Known rows, with every step that occurs
laka/bepitat/sogug/zevu/fegel: [-0.359 -2.440  2.665  2.352 -0.183  1.156  1.731  2.661  2.779 -1.812
  0.073 -1.343 -3.085  1.694  1.304 -0.762 -1.547  1.059  2.267  2.862
  0.281  0.204  0.561 -1.404  0.429 -0.450 -4.464]
fope/fegel/zevu/sogug/pozed: [-0.196 -0.700 -0.697 -2.434  0.756 -0.627 -4.517  0.527  2.251  0.051
 -5.173  0.668  1.438 -0.498 -0.855  0.596 -0.052 -3.429 -1.579  0.013
  0.254 -0.084  0.120  0.886 -1.103 -2.631 -1.519]
laka/pozed/sogug/zevu/fegel: [ 0.370 -0.952 -0.661  1.331 -1.964 -0.704  2.582  3.379  1.838 -0.149
  0.100  1.478 -2.662  0.765  2.522 -1.462 -0.066  2.099  0.853  2.861
  0.054 -0.314 -1.149 -2.482  0.566  0.007 -2.236]
zevu/sogug: [ 0.321  0.436  0.251 -1.043 -0.062 -1.236 -3.853 -0.452  0.234  0.313
 -0.157  1.398 -0.469  0.517  0.964  0.881  1.143 -4.390  0.677  1.062
  0.072  0.082 -0.345 -0.273 -0.110 -0.314 -0.739]
pozed/sogug/bepitat: [ 0.642  1.627  0.044  1.217 -1.516 -0.679 -0.356  0.751  1.717 -0.160
 -1.323  2.513 -1.619  0.414  2.507  0.083 -0.734  0.963  1.786  1.597
 -2.464 -2.676  1.507 -2.145  3.079  0.014  2.082]
fope/fegel/laka/pozed: [-0.971 -1.233 -0.827  0.087  1.660  0.091 -0.476 -2.270  1.252  1.442
 -2.974  0.547  1.020 -1.886  0.050 -1.964 -2.653  1.999 -2.276 -0.543
  0.288  0.979  1.285 -1.033 -0.613  0.955 -0.389]
pozed/sogug/bepitat/laka: [ 0.766  1.373 -0.255  0.111 -0.483 -1.082 -0.663  1.044  2.458 -1.242
 -2.461  3.089 -1.934  1.446  1.943  0.288 -0.278  2.237  2.121  1.661
 -2.884 -2.304  2.103 -2.151  3.048  0.963  2.148]
laka/bepitat/sogug/pozed: [ 1.976 -0.423  1.321  1.776  1.774  0.518 -1.703  0.979  2.132  0.457
 -0.518  1.271 -1.220  1.227  2.425 -0.527 -1.060  1.369  2.446  3.430
 -1.047 -0.790  1.823 -1.070  1.229  1.339 -1.840]
pozed/sogug/zevu: [-1.014  0.471  0.308  2.328 -3.318  0.609  1.046  2.543  1.245 -0.496
  0.302  0.901 -2.545  0.622  2.219 -0.689  0.896  0.010  1.990  2.050
 -0.777 -0.962 -0.624 -2.982  1.594 -1.345 -1.556]
bepitat/sogug/zevu/fegel: [-1.647 -3.589  2.652  1.777 -2.188  0.001  1.874  3.688  3.303 -2.383
 -0.294 -0.959 -2.336  0.936  0.064  0.241 -0.160 -0.607  1.118  1.286
  0.668  1.810 -1.282 -1.839 -1.159 -1.565 -2.868]
zevu/fegel/laka/bepitat/sogug: [-1.702 -2.728  2.236  0.028  0.709 -0.518  0.662 -0.758  2.268 -0.909
  0.324 -0.908 -1.020 -0.423  0.344 -1.836 -2.620  1.387 -1.302  2.109
  0.434 -0.138  1.547 -2.299  0.982  1.009 -2.236]
sogug/zevu/fegel: [-2.870 -1.580  1.477  0.803 -4.274 -0.333  2.807  3.007  1.194 -2.972
 -0.284 -2.262 -1.616  0.341 -0.711 -0.128  0.575  0.083 -0.053  0.701
  0.868  0.717 -1.252 -1.517 -0.501 -1.989 -2.500]
laka/pozed: [ 1.363 -0.417 -1.285  0.117  1.561 -0.605  1.315  0.656  0.047  1.057
 -0.014  1.527 -0.776  0.258  1.360 -0.724 -0.212  2.094  0.006  0.968
  0.204  0.550 -0.278 -0.039 -0.072  1.209 -0.678]
laka/bepitat/sogug/zevu/fegel/fope: [-0.962 -2.337  2.609  1.703 -0.665  1.144  2.367  2.908  2.415 -1.896
  0.093 -1.997 -2.538  1.594 -0.245 -1.894 -2.479  0.925  1.508  2.416
  0.869 -0.574  0.703 -1.430  0.808 -1.220 -4.664]
bepitat/sogug/pozed: [ 1.351 -1.027  0.989  1.102  0.225 -1.058 -2.642  1.751  2.659  0.550
 -0.824  2.293 -0.017  0.129  1.396  0.701  0.915 -0.188  1.191  2.108
 -1.175  0.630 -0.106 -1.285 -0.140  0.756 -0.133]
fegel/laka: [-1.764  0.092  0.320  0.106  1.104 -0.559 -0.401 -3.607 -0.119  0.822
  0.785  0.454  0.013 -1.300  0.695 -1.349 -0.211  0.648 -1.459 -0.223
 -0.728 -0.036  1.978 -2.236  1.428  1.109  0.528]
laka/pozed/sogug/zevu: [ 0.792 -0.037 -0.880  1.916 -1.176 -0.104  1.907  2.689  1.036  0.748
  0.224  2.252 -2.865  0.850  3.204 -1.318  0.474  2.093  1.712  2.541
 -0.556 -0.501 -0.693 -2.475  1.042  0.277 -1.739]
sogug/zevu: [-1.710 -0.251  0.617  1.717 -2.702  0.478  2.004  1.613  0.339 -1.669
 -0.021 -1.152 -1.891  0.633  0.165 -0.090  1.797 -0.146  1.120  0.255
 -0.062  0.591 -0.320 -1.554 -0.036 -1.616 -1.771]
fope/fegel/zevu/sogug/bepitat/laka/pozed: [ 0.024 -1.238 -1.165 -2.894  2.411 -0.972 -2.535  0.707  3.228 -1.231
 -6.732  1.492 -0.362  0.875 -0.645  0.689 -0.955 -1.004 -0.717 -0.293
 -0.015  0.175  1.318  0.977 -0.583 -1.811 -0.801]
pozed/sogug/bepitat/laka/fegel/zevu: [ 0.567  0.206 -0.629 -0.229  0.054 -0.780 -0.794  1.562  3.208 -1.878
 -2.970  2.495 -2.620  1.499  1.837 -0.315  1.810  1.255  2.284  0.783
 -1.163 -1.836  1.839 -1.344  2.806 -0.085  2.369]

Rows
[-1.702 -0.893  0.841  1.495 -4.296 -0.225  1.488  3.527  2.067 -1.713
  0.217 -0.150 -2.265  0.470  1.457 -0.925  0.205  0.227  0.991  2.465
 -0.026 -0.965 -1.184 -3.012  1.265 -1.370 -2.106] => pozed/sogug/zevu/fegel
[-2.043 -0.965  0.072  0.065  0.860  0.378 -1.071 -2.654  1.397  0.819
 -3.079 -0.355  1.538 -2.037 -0.895 -1.218 -2.752  0.739 -2.453 -1.089
  0.075  0.785  1.356 -1.057 -0.549  0.246  0.051] => fope/fegel/laka
[-0.245  0.837  0.096 -1.919 -0.233 -2.073 -3.325  0.214  2.196 -1.793
 -2.620  1.630 -0.972  1.453 -0.957 -0.013  2.029 -2.513  1.518 -0.236
 -0.251 -0.997  1.748  0.020  1.559  0.180  1.716] => zevu/sogug/bepitat/laka/fegel/fope
[-0.472 -1.765  0.059 -1.378  0.888 -0.326 -2.538  1.137  1.506 -0.621
 -0.869 -0.276 -1.887  0.401  0.101 -0.624  5.052 -4.338  0.744 -0.943
  3.030  0.802 -0.642  1.212 -0.458 -2.092 -0.169] => laka/fegel/zevu/sogug
[-0.942 -1.738 -0.631 -1.671  1.233  0.941 -0.531  0.432  1.927 -0.737
 -4.642 -1.219  0.910 -0.505 -1.800 -0.106 -1.609 -0.746 -2.011 -1.552
  1.029  0.299  0.118  1.692 -1.353 -3.087 -1.448] => fope/fegel/zevu
[ 0.394  0.612  0.363 -1.484  0.243 -2.063 -4.217  0.091  2.316 -1.671
 -2.903  2.487 -1.707  1.663  0.658  1.334  3.039 -2.302  2.160  0.264
 -0.609 -0.123  1.528 -0.321  1.172  0.677  2.153] => zevu/sogug/bepitat/laka/fegel
[ 0.836 -0.393 -1.903  0.060  0.602 -0.403  1.115  2.396  2.221 -1.140
 -1.475  2.482 -2.776  2.274  1.596 -0.805  0.729  3.672  1.780  2.176
 -1.362  0.531  0.032 -2.046  0.868  1.645 -1.054] => bepitat/laka/pozed/sogug/zevu
[-3.274 -1.918  0.992  0.948 -2.758 -0.992  3.364  0.959  1.078 -1.690
  0.054 -1.170 -1.902 -0.359  0.168 -1.579  0.343  1.527 -0.805  0.941
  0.540  0.899  0.077 -3.087  0.283 -0.808 -2.700] => sogug/zevu/fegel/laka/pozed
[-2.002 -0.564  1.191  2.013 -2.934  0.254  1.482  1.863  1.793 -1.297
  0.539 -0.092 -2.952  0.440  2.602 -2.260 -0.630  1.212  0.973  3.327
 -0.685 -1.356  0.757 -4.136  2.583 -0.534 -2.634] => pozed/sogug/zevu/fegel/laka/bepitat
[ 0.757 -0.136 -0.866 -3.319  2.302 -2.042 -2.283  0.051  1.925 -1.365
 -3.690  2.384 -2.124  1.979  0.642  1.027  1.687 -1.972  0.643  0.529
 -1.147 -0.929  1.710  0.117  1.549 -1.716 -0.497] => fegel/zevu/sogug/bepitat/laka/pozed
[ 1.349 -0.655 -2.027 -1.389  2.832 -0.731  0.322  0.885  1.463 -0.741
 -1.747  2.372 -1.134  1.646  0.372 -0.219 -0.051  3.547  0.489  0.944
 -0.565  1.139  0.543 -0.348 -0.250  2.523 -0.141] => bepitat/laka/pozed
[-3.483 -1.646  1.327  0.015 -4.524 -0.435  3.787  3.150  0.867 -2.808
  0.018 -3.154 -0.745  0.276 -2.926 -1.934 -0.470 -0.005 -0.889  0.218
  1.754 -0.473 -0.808 -1.329 -0.244 -2.867 -3.161] => sogug/zevu/fegel/fope
[-2.300 -0.653  0.800  0.970 -4.698 -0.350  2.196  3.811  1.540 -1.681
  0.371 -0.690 -1.526  0.335 -0.249 -2.446 -0.688 -0.013  0.203  1.931
  0.667 -1.860 -0.971 -2.777  1.486 -2.265 -2.614] => pozed/sogug/zevu/fegel/fope
[-2.645 -3.658  2.823  1.734 -1.622 -0.399  1.722  1.829  3.195 -2.015
  0.143 -0.773 -2.233  0.250  0.346 -0.429 -0.085 -0.292  0.435  1.321
  0.250  1.813 -0.316 -3.098 -0.327 -1.060 -2.793] => bepitat/sogug/zevu/fegel/laka
[ 1.314 -1.620  1.729  1.829  2.359  1.351 -0.127  0.645  1.832 -0.085
  0.116  0.241 -2.211  1.650  1.868 -0.697 -1.964  1.042  2.212  2.336
 -0.406 -0.113  1.358 -0.736  0.776  0.777 -2.689] => laka/bepitat/sogug
[-0.464 -1.000 -0.562 -2.990  1.520 -0.565 -3.190  0.304  3.035 -1.639
 -6.662  0.613  0.239  0.657 -1.262  0.834 -0.872 -2.108 -0.646 -1.045
 -0.343 -0.123  1.388  1.153 -0.330 -2.505 -0.508] => fope/fegel/zevu/sogug/bepitat/laka
[ 0.866  1.812 -0.048 -1.261 -0.875 -2.514 -6.135  0.066  0.756  1.075
 -0.967  2.841  0.664  0.043  1.647  0.901  2.445 -4.148  0.904  2.257
 -1.052 -0.508  0.238 -0.832  0.578  0.394 -0.067] => zevu/sogug/pozed
[-0.249 -0.433 -0.160 -2.973  1.528 -0.923 -2.741  0.009  0.585 -0.269
 -1.536  0.597 -0.974  0.931  0.239  0.658  1.825 -4.613 -0.276  0.472
  0.523 -0.584  0.096  0.472  0.301 -3.149 -2.062] => fegel/zevu/sogug
[ 1.278  0.754 -0.889 -0.978  1.195 -1.627  0.584  0.218  1.942 -1.674
 -3.563  2.670 -1.564  1.641  0.639  0.881 -0.370  3.960  1.412  0.343
 -2.351 -0.712  2.585 -0.808  1.873  1.924  2.295] => sogug/bepitat/laka/pozed
[-1.613 -1.169 -0.841  1.512  0.002  0.350  0.460 -0.703  2.063  1.061
 -2.735  0.712 -0.451 -1.404  1.129 -2.226 -2.177  1.971 -1.392  0.544
 -0.199  0.498  0.959 -2.746  0.136  0.178 -1.345] => fope/fegel/laka/pozed/sogug/zevu
[-1.442 -0.775  0.264  0.721  1.797  1.257 -1.143 -2.707  1.283  0.924
 -2.806 -0.853  0.521 -1.370 -0.056 -1.820 -3.655  1.822 -1.468 -0.018
  0.018 -0.221  2.462 -1.010  0.268  0.770 -1.089] => fope/fegel/laka/bepitat
[-1.472 -2.023  0.156 -0.668 -0.643 -1.710  1.062 -0.383  1.504  0.289
  0.413  0.719 -0.601 -1.362  1.146 -2.383 -1.589  2.044 -2.090  2.106
  0.202 -0.402  0.101 -2.818  1.255  1.381 -0.809] => zevu/fegel/laka/pozed/sogug
[ 1.898  0.111 -1.514  0.872  0.543 -0.545  0.724  1.498  0.952  1.667
  0.271  2.963 -1.578  0.318  3.112 -1.214 -0.462  2.055  0.683  2.600
 -0.457 -0.771 -0.663 -1.507  1.141  1.214 -0.694] => laka/pozed/sogug
[-0.186 -0.203  1.277  1.423  2.399 -0.145 -1.881 -2.567  1.483  1.330
  0.183  1.526 -1.192 -0.398  2.443 -1.646 -1.159  1.366  0.608  2.630
 -1.628 -0.529  3.348 -3.284  2.412  2.383 -1.093] => fegel/laka/bepitat/sogug/pozed
[-0.557 -1.518 -0.317 -2.360  1.254  0.152 -2.901  0.409  1.895 -0.390
 -4.684 -0.339  0.599 -0.128 -1.152  0.244 -0.809 -3.653 -1.482 -0.714
  1.142  0.187 -0.030  1.260 -1.352 -3.043 -2.044] => fope/fegel/zevu/sogug
[ 0.250 -1.538  2.088  2.814  0.658  1.812  1.241  1.889  2.116 -1.130
  0.240 -0.585 -3.399  2.046  2.098 -0.459 -1.033  0.936  3.119  2.517
 -0.238  0.240  1.378 -1.652  0.928 -0.193 -3.897] => laka/bepitat/sogug/zevu
[-1.800 -2.030  0.251 -1.008  0.097 -1.948  1.496 -0.986  1.184 -0.115
  0.233 -0.123 -0.041 -1.472  0.119 -2.012 -1.496  2.068 -2.575  1.078
  0.514  0.443  0.520 -2.061  0.335  1.389 -0.802] => zevu/fegel/laka/pozed
[-0.802 -2.302  2.187  2.656 -1.144  0.394  1.338  2.861  2.671 -1.569
  0.011 -0.026 -2.621  1.148  0.641  0.505  0.813 -0.830  1.969  0.950
 -0.158  1.744 -0.740 -1.836 -0.613 -1.304 -2.615] => bepitat/sogug/zevu
